What can hang from each mark:
Q658: Q27 Q220
Q966: Q220 Q664 Q761
Q27: Q658
Q220: Q100 Q658 Q961 Q966
Q47: Q961
Q761: Q961 Q966
Q961: Q220 Q664 Q761
Q100: Q761
Q664: Q966

Each row was made from one small tree. The marks that hang from a mark follow it in brackets, in the order of their numbers. Every link used is in the known rows. Write each row's tree.
Known rows:
Q761{Q966{Q220{Q100 Q658 Q961} Q664}}: [-21  17 -17   3   4 -17  13  -1  20   7  -9 -52 -34   4  33 -15  -9  11
  -3   8  -8  13  -4  13]
Q47{Q961{Q664 Q761{Q966{Q220{Q100 Q658}}}}}: [-59  55 -35  23  63 -15  -4  17  24   7  20  -2 -11  -2   4 -46 -17 -15
  16 -10   1   9  32 -73]
Q100{Q761{Q961{Q220} Q966}}: [ 18 -35  23  -5 -19  -1   8  -6  -6   7 -13  -8 -14   4  -1  13  12  -9
  28 -16  58  11  12 -13]
Q761{Q961}: [ 40 -25  34 -15 -53  13  10 -10   8   8  27   9  26 -18   7  23  10  10
   9  -3 -25  -1 -22  23]
Q220{Q100{Q761} Q658{Q27} Q966{Q664}}: [  4 -34 -10 -30   4  -5   6 -14 -29 -15 -18 -31 -18  -4   0  25   0  15
 -27   3   8 -20  -9   7]
Q966{Q220{Q100 Q658}}: [  9  27 -13   6 -17   9   6 -15   7  24  11  -7  22 -21   7   0 -22  53
   1   0 -49 -12 -33 -13]
Q100{Q761{Q961 Q966{Q220{Q658}}}}: [ 10 -24   7 -20 -16 -16  46 -21   4   2  -4 -24 -65 -25  26  15  -5  35
   8  -1  41   0 -24  -7]
Q47{Q961{Q664 Q761{Q966}}}: [-35   4   7   4  31  13  -8  25   8   0  30  21  16  11 -23 -24  16 -61
  15 -31  17   7  33 -76]
Q961{Q220{Q658}}: [  7 -22 -35  30 -39  39   4  10  -2  23  36   8  60  12 -37  -4  12  46
  20 -21 -44 -12 -29 -26]
Q961{Q664}: [  4  -3  32 -11 -20  17  -6  -9  -8 -10  21  27  45   5 -39   5  10  -6
  -1 -41 -28  -2   5 -38]
Q27{Q658{Q220{Q100 Q961{Q761}}}}: [ 13  20   5  23   7  18 -43  32   5  31  22  42  86 -29  -8  13 -29 -15
 -18  12 -12   9 -21  46]
Q966{Q761{Q961}}: [ 34 -21  27 -28 -46  -3  22 -16  18   7   8   0 -25 -22  15  13   7  -7
   5   8   0  -6   1  29]
Q47{Q961{Q664{Q966{Q220{Q658{Q27}}}}}}: [-34   5 -30  37  33  17  35  14 -10 -26  17  23  -5  48  -2 -15  17   4
   2  -7 -18  -6 -12 -74]
Q664{Q966{Q220{Q658 Q961} Q761}}: [  9 -14  -3  -5 -10   3  31  11   8  15 -26 -20 -34   6  22 -23   5   3
  -1  17   5   6 -43  10]
Q664{Q966{Q220{Q100 Q658{Q27} Q961} Q761}}: [  9  10 -23  14  18  -9  24   5  15  -9 -27 -19 -26  15  53  -7  -1  -4
 -23  55 -13  -5 -17  14]
Q47{Q961{Q220{Q100 Q658 Q966} Q664 Q761}}: [-43  42 -44  38  57 -10 -53  54  -5  16  13   0  55  18 -50 -58  -6 -23
  38 -35  -7  14  27 -52]
Q27{Q658{Q220{Q100 Q961 Q966{Q664 Q761}}}}: [  3   7  12 -11   1 -20 -33  27 -10  15 -25  -8  -5 -17   2  14 -26 -24
 -13   4  30   6   4  92]
Q664{Q966}: [ 21 -44  38 -22 -35  56   8  -9 -13  14   7  20  48   4   0   8  16  -2
   9  -6 -11 -10 -39 -14]
Q100{Q761{Q961 Q966{Q664}}}: [  2 -56  39 -51 -18  -3  36 -36  -1  -6 -18 -25 -69 -11  19  13   9 -16
   4 -11  59   7  16   8]
Q100{Q761{Q961{Q220{Q658{Q27} Q966}}}}: [ 31 -43 -25  15 -21 -14  10  12 -25 -14  -3  -8   0  13 -11  29  18  24
   6  -4  27  -8 -23   9]
Q220{Q100 Q658 Q961{Q761} Q966}: [ 21   9  -1  -7  -3  -8 -42  40   2  22  10 -27  60 -28  -2 -15  -5 -16
  -7   6 -25   8 -39  32]
Q658{Q27 Q220{Q100{Q761{Q961}} Q966}}: [ 35  -3  44 -19 -13 -14 -35  -8 -40 -17  -4   8  -4 -29  -1  46  -3  11
  -3   8  26   2 -18  64]
Q966{Q220{Q100 Q658 Q961} Q664}: [ -3  23 -15   5  -2 -15   8  -5  13  16 -18 -39 -12   3  11 -24 -13  21
  -6   1 -37  14 -18  14]
Q100{Q761}: [ 38 -42  47 -39 -33  21   3 -16 -32  13 -14   1  19 -16 -31  19   7  -3
  -6 -25  10  -8 -30 -29]
Q220{Q100 Q658{Q27} Q966{Q664}}: [  1 -17 -26  -5 -13   8   3  -9  -7 -13  19 -19  12   4  13  24   7  25
 -21  11 -32 -25 -12  19]

Which tree is each row?
[ -8 -15 -47  27  12  14  26  -6  34 -11   9   5 -12  21  44  -6   3  19
  10  57  -7 -13  21  20]
Q664{Q966{Q761{Q961{Q220{Q100 Q658{Q27}}}}}}
[ 12 -16  -3  -7  20  -1  40 -30   1 -15 -26  -7 -38  -3  52  14 -12  32
 -11  40  18  -6 -23   3]
Q664{Q966{Q220{Q100{Q761{Q961}} Q658{Q27}}}}
[-14  13 -39  23  10 -17  28  -5  20 -18   1 -37 -35  25  49  12   5   9
 -24  30 -15   0   3   8]
Q761{Q966{Q220{Q100 Q658{Q27} Q961} Q664}}
[-14  17  46  -6  44 -16 -38  25 -22 -13   2  12  24 -22 -14  27 -30 -22
 -11 -19  37  24  30  15]
Q27{Q658{Q220{Q100{Q761{Q966}} Q961{Q664}}}}
[ 28  -5  41 -20 -13   6 -47  -3 -59 -11  -8  12  21 -22 -29  46   1   9
 -13  -6  17  -9 -27  27]
Q658{Q27 Q220{Q100{Q761} Q966}}
[ 25 -12  37 -26 -51  -6 -18   1 -12   8  10  13 -30 -36 -11  21   8   9
  19 -10  24   1 -20  79]
Q658{Q220{Q966{Q761{Q961}}}}
[-13 -19 -17 -15  10  -3 -17   0 -29  20 -41 -40  -3   5 -33 -20 -11  18
  18 -26  28   0  -2  -7]
Q961{Q220{Q100{Q761} Q658 Q966{Q664}}}
[ 16  12  13  13 -27  35 -26 -11 -18  -8  42  41  52  -9 -16  40   5  30
 -12  11 -50 -14 -16  23]
Q658{Q27 Q220{Q100}}
[-37  -3   0  16  38  14  -6  29  -7   4 -24  19  -1  54 -38 -52  17 -52
  43 -24  25  14  43 -68]
Q47{Q961{Q220 Q664{Q966{Q761}}}}
[  5  17 -15  25   0  25 -33   3  15  37  -8  25  75   6 -24 -27  -7 -15
  14  -3  -8  -2  10 -33]
Q961{Q220{Q100} Q761}
[ 14 -19  56 -36  -3 -15   7 -21 -13 -20 -12   8 -12 -14 -24   6   4 -13
   3 -34  19  16  18 -18]
Q100{Q761{Q961{Q664}}}
[ 14  17  36 -28 -27   3 -51   2 -24  18  -1   7   5 -39 -21  13 -10   7
  11  -6   6  -6 -12  51]
Q658{Q220{Q100 Q966{Q761}}}
[  0 -31 -17 -14 -14   1  -4  28   1  17  -4 -25  10  -1 -16 -21  14 -22
 -12 -18   0   6 -37  28]
Q220{Q658 Q961{Q761} Q966{Q664}}
[-25  39 -27  27  23 -28  30 -20  38 -43  32  -1 -32   3  51  19  -7  29
  -9  18 -14  -3  35 -11]
Q761{Q961{Q664} Q966{Q220{Q100 Q658{Q27}}}}
[ 12 -16  21 -19 -19  19  34 -22   2  20 -46  12 -34   7  18  -8   3  -9
   3   3  35 -13 -23 -22]
Q664{Q966{Q220 Q761}}
[ -7  14   4  29   5  11 -26  17  -6 -23  29  58  43  19 -48   4  27 -31
 -28 -15 -19  15   7  -2]
Q658{Q27 Q220{Q961{Q664 Q761}}}
[-20  11   7   4  23  12 -15  22  -1   6  22  34  39  11 -48 -33  12 -52
  10 -36 -10   8  18 -69]
Q47{Q961{Q664 Q761}}
[  7  -6   6 -20 -28 -25  53 -41  29  11 -47  -9 -94   1  25 -10  -3  -4
   0   1  35  -2  16  22]
Q966{Q220 Q664 Q761{Q961}}
[-30  38   7  25  35  -2 -43  17   7 -32  33  35  30   8  -9   4  10 -41
 -23   8  -4  19  39   7]
Q658{Q27 Q220{Q100 Q961{Q664 Q761{Q966}}}}
[-43   4 -49  28  43  17   9   1  16 -27   3  20   8  40   1 -24   2   3
   0  23 -14 -12  50 -38]
Q961{Q220{Q100 Q658{Q27}} Q664{Q966{Q761}}}
[-17   9 -54   5   4 -12  48 -37  26  -6 -20 -13 -66  12  30   0  -9  27
 -32  33 -13 -29  19  -6]
Q966{Q220{Q100 Q658{Q27}} Q664 Q761}
[  4 -11  30 -14  -2  20 -22 -18 -34 -17  18  18  -2 -17  -2  47   4  11
 -14  10  20  -9   3   4]
Q658{Q27 Q220{Q100{Q761{Q966}}}}
[-40  42 -37  43  40   3 -32  35  -3   6  37  -2  54  25 -45 -44  -5   7
  41 -30 -55  15  34 -60]
Q47{Q961{Q220{Q100 Q658} Q664}}
[ 14   1  37 -34 -17 -37  -5  -2   5 -17 -11  -1 -31 -12  -4   5   8 -29
   9 -24  28   5  24  23]
Q220{Q966{Q761{Q961{Q664}}}}
[ -2  47 -23  35  23 -31  -1  10   9 -31   7  -7  20  21   5   1  -3   9
 -28   5 -53  10   4 -17]
Q966{Q220{Q100 Q658{Q27} Q961{Q664}}}
[-10  27 -25  -8   7 -32  19  -8  24  17 -38 -50 -60   0  18 -34 -15   5
 -12  17 -12   9   6  24]
Q966{Q220{Q100 Q658 Q961} Q664 Q761}
[ 17  19  -1   7 -14 -14 -10  -7  27  17 -13  -5   1  -3  12 -12 -10  -7
  27  18   2   4  36  24]
Q966{Q761{Q961{Q220{Q100}}}}
[  1   2 -28   7   9  -7  49 -27  34 -13 -11  -3 -56  -1  74   4 -10  27
 -10  62  -1 -16   0  24]
Q664{Q966{Q220{Q100 Q658{Q27}} Q761{Q961}}}
